Known rows, with every step that occurs
dulim -> mito -> mavala -> zigi -> rapo: [ -9.2 -28.5  14.8  -4.6  20.5  -3.1 -24.9  16.5   2.9 -10.4 -41.1   0.8
  -7.2   2.7   8.5 -47.7 -15.0 -10.4  15.1  -6.2 -39.9]
zigi -> rapo -> lunuvag: [  2.3  11.6  -7.0 -16.7  -6.4  -3.8 -16.7  -5.4  -8.1   9.0 -15.7  -9.1
 -21.0   5.6  10.2 -23.9  -6.0  -4.7 -13.8  15.5  -7.3]
rapo -> lunuvag -> kedamig -> zigi -> mavala -> mito -> dulim: [ 15.4   2.5  -9.0  -6.8 -20.0 -11.3 -48.6 -11.3 -22.0   9.1  -8.0   3.4
 -14.3 -28.6 -10.4 -40.4  -7.0 -14.6 -34.1  27.3 -14.7]
lunuvag -> kedamig: [  3.8   2.0   7.7  -1.7   9.4  -7.5 -19.1   0.4  -7.1  -7.9 -17.2   9.1
  -5.6   3.4   8.3 -13.4  -9.0 -19.3 -11.9  24.0 -12.3]
rapo -> lunuvag -> kedamig -> zigi -> mavala -> mito: [  9.2   0.2  -4.5 -10.8  -9.0 -15.1 -44.0 -11.1 -31.3  11.0 -10.0   1.0
 -10.3 -29.7  -5.4 -16.9 -19.9 -23.5 -34.4  27.6 -19.2]
kedamig -> lunuvag -> rapo -> zigi -> mavala -> mito: [-20.0  -5.9  47.6   8.4  16.9  24.1 -45.5   7.1 -19.5  -0.4 -35.4  17.9
  11.4 -27.2   8.2 -19.2 -22.6 -27.1 -55.4   5.1 -12.2]
kedamig -> lunuvag -> rapo -> zigi: [-19.9   4.9  45.2  11.2  23.0  28.7 -29.7  13.1  -8.6   2.0 -39.1   8.2
   7.5   0.0  13.5 -10.2  -6.5 -14.4 -34.0  12.5   2.6]
zigi -> rapo: [  3.2   2.9   5.1  -5.5   7.8   7.0 -18.8   6.4   0.6  -1.6 -22.5   6.1
 -14.8  -0.2  16.6 -25.6  -8.0  -9.2 -17.9   4.7 -13.8]
kedamig -> zigi: [ 17.7  17.0   1.3  -4.0  11.3  12.4 -25.9  12.5   1.2   7.9 -28.2   3.0
 -13.3 -16.5   8.6 -16.2  -5.7 -12.4 -26.3  13.3 -21.1]
dulim -> mito -> mavala -> zigi -> rapo -> lunuvag -> kedamig: [-17.8 -32.7   8.2 -11.8   5.7 -28.1 -26.5  -1.7 -18.3  -5.0 -28.0 -10.5
  -7.1  16.3  -0.8 -39.2 -12.1  -9.8  28.6  16.5 -24.0]
dulim -> mito -> mavala -> zigi -> rapo -> lunuvag: [-11.0 -20.4   1.8 -16.4   7.0 -15.1 -24.2   4.6  -5.4  -1.0 -33.8 -15.1
 -14.1   9.8   1.0 -47.3 -11.9  -7.2  17.9   4.6 -33.2]
lunuvag -> rapo -> zigi -> mavala: [ -6.1   8.3  46.8  14.5   5.4  33.0 -33.9   5.0  -5.6  -3.8 -38.9  16.1
  -4.2 -15.2  -1.9 -13.9 -10.8 -15.7 -44.2  31.7 -26.6]
lunuvag -> rapo -> zigi -> mavala -> mito: [ -8.0  -3.3  43.1  16.8   6.5  24.3 -47.3   1.9 -10.4 -11.1 -38.4  21.0
  -2.2 -27.2   3.6 -19.8 -22.2 -20.3 -57.8  16.5 -24.3]
mavala -> mito: [  9.0   2.6  -1.0  -5.1  10.7  -2.7 -30.3   4.7  -0.8 -11.2 -22.5   9.8
  -8.6 -16.6  15.9 -27.6 -20.7 -22.8 -35.6  -2.8 -18.9]
lunuvag -> rapo -> zigi -> mavala -> mito -> dulim: [ -0.5  -0.7  38.3  21.0  -4.6  26.6 -51.2   1.0  -2.6 -11.6 -37.2  24.2
  -6.0 -24.7  -0.9 -42.3  -9.8 -11.5 -58.4  16.5 -19.2]
rapo -> lunuvag -> dulim -> mito -> mavala -> zigi: [  0.5  -9.4   7.4 -28.2  13.3  -9.7 -23.8  11.3  -4.0  -8.7 -37.5 -20.8
   3.1  -3.3  -5.5 -48.5  -1.2 -28.1  18.2  23.9 -41.0]
zigi -> mavala: [ 14.6  14.4   7.5 -11.9   4.3  10.5 -20.3   3.9   0.5   2.2 -18.0  10.6
 -10.1 -18.8  -1.8 -23.4 -12.5 -23.3 -29.5  18.2 -38.2]
mito -> mavala -> zigi: [  5.1  -7.6  19.8  -6.3  19.9   0.3 -23.2  10.3  18.1 -14.8 -32.3   5.1
   0.6  -7.2   5.6 -37.0 -18.2 -19.7   1.2   7.2 -40.1]
dulim -> mito: [  5.3   5.7  -4.4  -7.7  15.0   2.0 -16.7  14.0  -6.1  -0.8 -29.3   0.5
 -14.0   4.0   4.4 -26.7  -5.7 -15.3 -13.1   4.9 -27.8]
mito -> mavala: [  9.8   6.6  -1.5  -2.7  28.8   3.1 -25.8   5.6   2.9 -10.2 -31.1   4.2
  -7.8  -7.6  14.0 -26.9 -13.0 -17.6  -9.8   6.6 -25.8]
kedamig -> lunuvag -> rapo -> zigi -> mavala -> mito -> dulim: [-12.6  -4.2  42.6  15.1   6.7  27.8 -50.5   5.2 -10.9  -0.3 -33.3  19.9
   7.1 -25.5   4.5 -41.4  -9.6 -17.8 -55.4   5.2  -8.6]
rapo -> zigi: [  6.5   8.1  23.1  11.0   8.3  21.2 -21.1  13.2  -0.4  -9.7 -23.5  19.0
  -4.6  -5.7   7.9 -17.2  -8.2 -10.8 -18.7  21.3 -25.0]

Rows
[ -5.7 -29.7  23.0 -15.9  24.6   3.2 -27.7  24.0   0.9 -15.6 -47.3  -5.4
   4.1  -7.4   9.9 -54.9  -1.2 -23.7  19.5   4.9 -39.8]
lunuvag -> dulim -> mito -> mavala -> zigi -> rapo
[ 15.9   5.2  -6.0   0.0  -0.5   1.1 -34.2   2.7   8.3 -12.3 -19.4  11.6
 -11.6 -14.7  10.5 -49.5  -8.6 -13.5 -36.0  -3.9 -14.1]
mavala -> mito -> dulim
[ -6.4 -12.4  13.9 -30.5  -7.4  -6.1 -16.8  11.6  -6.0   0.6 -30.0 -18.6
  -5.0   2.7  -1.8 -47.8   4.5 -19.0  10.9  21.9 -28.6]
mavala -> zigi -> rapo -> lunuvag -> dulim -> mito
[  3.3  -2.8  -8.1  -4.1  33.6  -0.4 -25.8  12.9  -8.9  -8.2 -38.1  -1.3
  -9.9   0.8   9.7 -33.1 -10.5 -15.6  -0.4  -0.5 -32.5]
dulim -> mito -> mavala
[ 19.4   4.7  -0.6  -3.8  -5.9   5.5 -37.3  -0.2   2.7  -6.2 -16.8  17.3
 -11.1 -30.2  -0.5 -52.3 -12.9 -19.6 -42.8   4.2 -31.8]
zigi -> mavala -> mito -> dulim
[-10.2 -14.9  19.2 -15.8 -17.0 -20.8 -16.4  -7.9  -5.2  -0.1 -11.6  -4.6
  -8.7  11.8  -0.9 -26.1 -10.8 -10.8   5.8  27.8 -12.1]
mavala -> zigi -> rapo -> lunuvag -> kedamig
[ -0.8 -10.7  25.6  -9.0  -2.7   2.8 -16.3  11.4  16.8  -6.2 -24.7   7.6
  -7.7  -1.2   8.2 -35.2 -12.2 -11.1  -5.5   5.3 -28.4]
mavala -> zigi -> rapo
[  1.0  -7.7   9.9   2.8   7.5   0.0 -31.4   5.1 -15.5   5.5 -23.1   7.1
 -13.0  -6.6  14.6 -13.9  -4.9  -6.5 -12.1  17.6  -3.1]
lunuvag -> kedamig -> zigi -> rapo
[  2.9  -3.7 -11.5 -19.4  21.7   1.3 -39.2  12.2 -26.7   9.2 -44.9 -24.1
 -12.4 -12.5  10.5 -39.4   9.5 -13.4   7.2  16.9 -17.2]
kedamig -> zigi -> rapo -> lunuvag -> dulim -> mito -> mavala
[ -0.6 -12.2  18.9 -25.4   6.7  -4.6 -26.6   4.3   2.7  -8.4 -31.9 -15.0
   0.8  -8.0   7.8 -46.7  -2.7 -21.0  13.3  23.8 -26.5]
mito -> mavala -> zigi -> rapo -> lunuvag -> dulim
[ 11.8   2.8   4.0 -10.0   3.7   2.0 -33.2   2.2  -5.9  -6.5 -18.1  14.8
  -7.5 -31.4   3.7 -30.0 -23.6 -28.7 -42.0   4.0 -36.9]
zigi -> mavala -> mito
[ 10.2  -8.0   8.6  -0.6   4.7  -4.4 -45.6   0.8 -21.7   0.4 -18.1  14.8
  -4.0 -36.8   1.0 -18.7 -21.9 -27.5 -37.7  17.3 -26.1]
lunuvag -> kedamig -> zigi -> mavala -> mito
[  8.8  13.6  -9.1 -13.3  -5.5   3.4 -26.7   1.1 -12.6  19.0 -21.9 -11.8
 -23.8  -7.2   9.0 -20.1  -2.5  -0.5 -18.3  16.5  -5.9]
kedamig -> zigi -> rapo -> lunuvag
[ 11.6  11.2   0.5 -14.0  -9.4  -6.9 -31.3  -8.1 -25.5  18.0 -10.7  -3.0
 -12.7 -18.7 -11.4 -11.2  -7.4 -17.7 -20.4  42.9 -21.0]
rapo -> lunuvag -> kedamig -> zigi -> mavala
[ -5.5  -1.6  -1.4 -11.2  -7.2 -18.2 -21.3 -12.3 -21.6   4.5  -9.8  -5.8
 -14.2  12.2   9.2 -17.4  -5.4  -8.2  -4.7  28.1   2.6]
zigi -> rapo -> lunuvag -> kedamig
[ -3.1  -6.5 -10.5 -23.3  21.9  -4.7 -30.2   7.1 -24.0  -1.0 -37.8 -21.8
  -9.0   1.1  11.6 -43.1   6.2 -17.6  11.6  15.9 -18.9]
zigi -> rapo -> lunuvag -> dulim -> mito -> mavala
[-16.2  12.5  24.5  -7.0  24.8  12.5 -24.2   5.4  -1.8   9.3 -36.4  -5.7
   1.4   2.5  16.7 -13.2  -6.3 -19.9 -37.1   2.3   7.3]
kedamig -> lunuvag -> rapo
[ -9.1 -22.7  24.3 -23.7  38.7   2.2 -25.3  27.6  -2.3  -7.1 -42.2  -9.3
  22.0 -10.3   7.8 -49.0  -1.8 -38.0  17.4   0.8 -35.2]
kedamig -> lunuvag -> dulim -> mito -> mavala -> zigi
[ -1.8 -19.9  22.4  -5.0  16.4   0.7 -24.9   9.7  13.3 -12.1 -33.7   5.9
  -4.7  -5.4  12.4 -41.3 -18.0 -12.0   5.6   0.6 -33.3]
mito -> mavala -> zigi -> rapo
[-17.7 -33.2  26.9 -22.9  35.8   3.0 -26.5  27.2  -7.4  -4.9 -43.6  -8.9
  17.1  -7.0  15.1 -53.8  -0.9 -29.4  21.7  -6.1 -28.1]
kedamig -> lunuvag -> dulim -> mito -> mavala -> zigi -> rapo
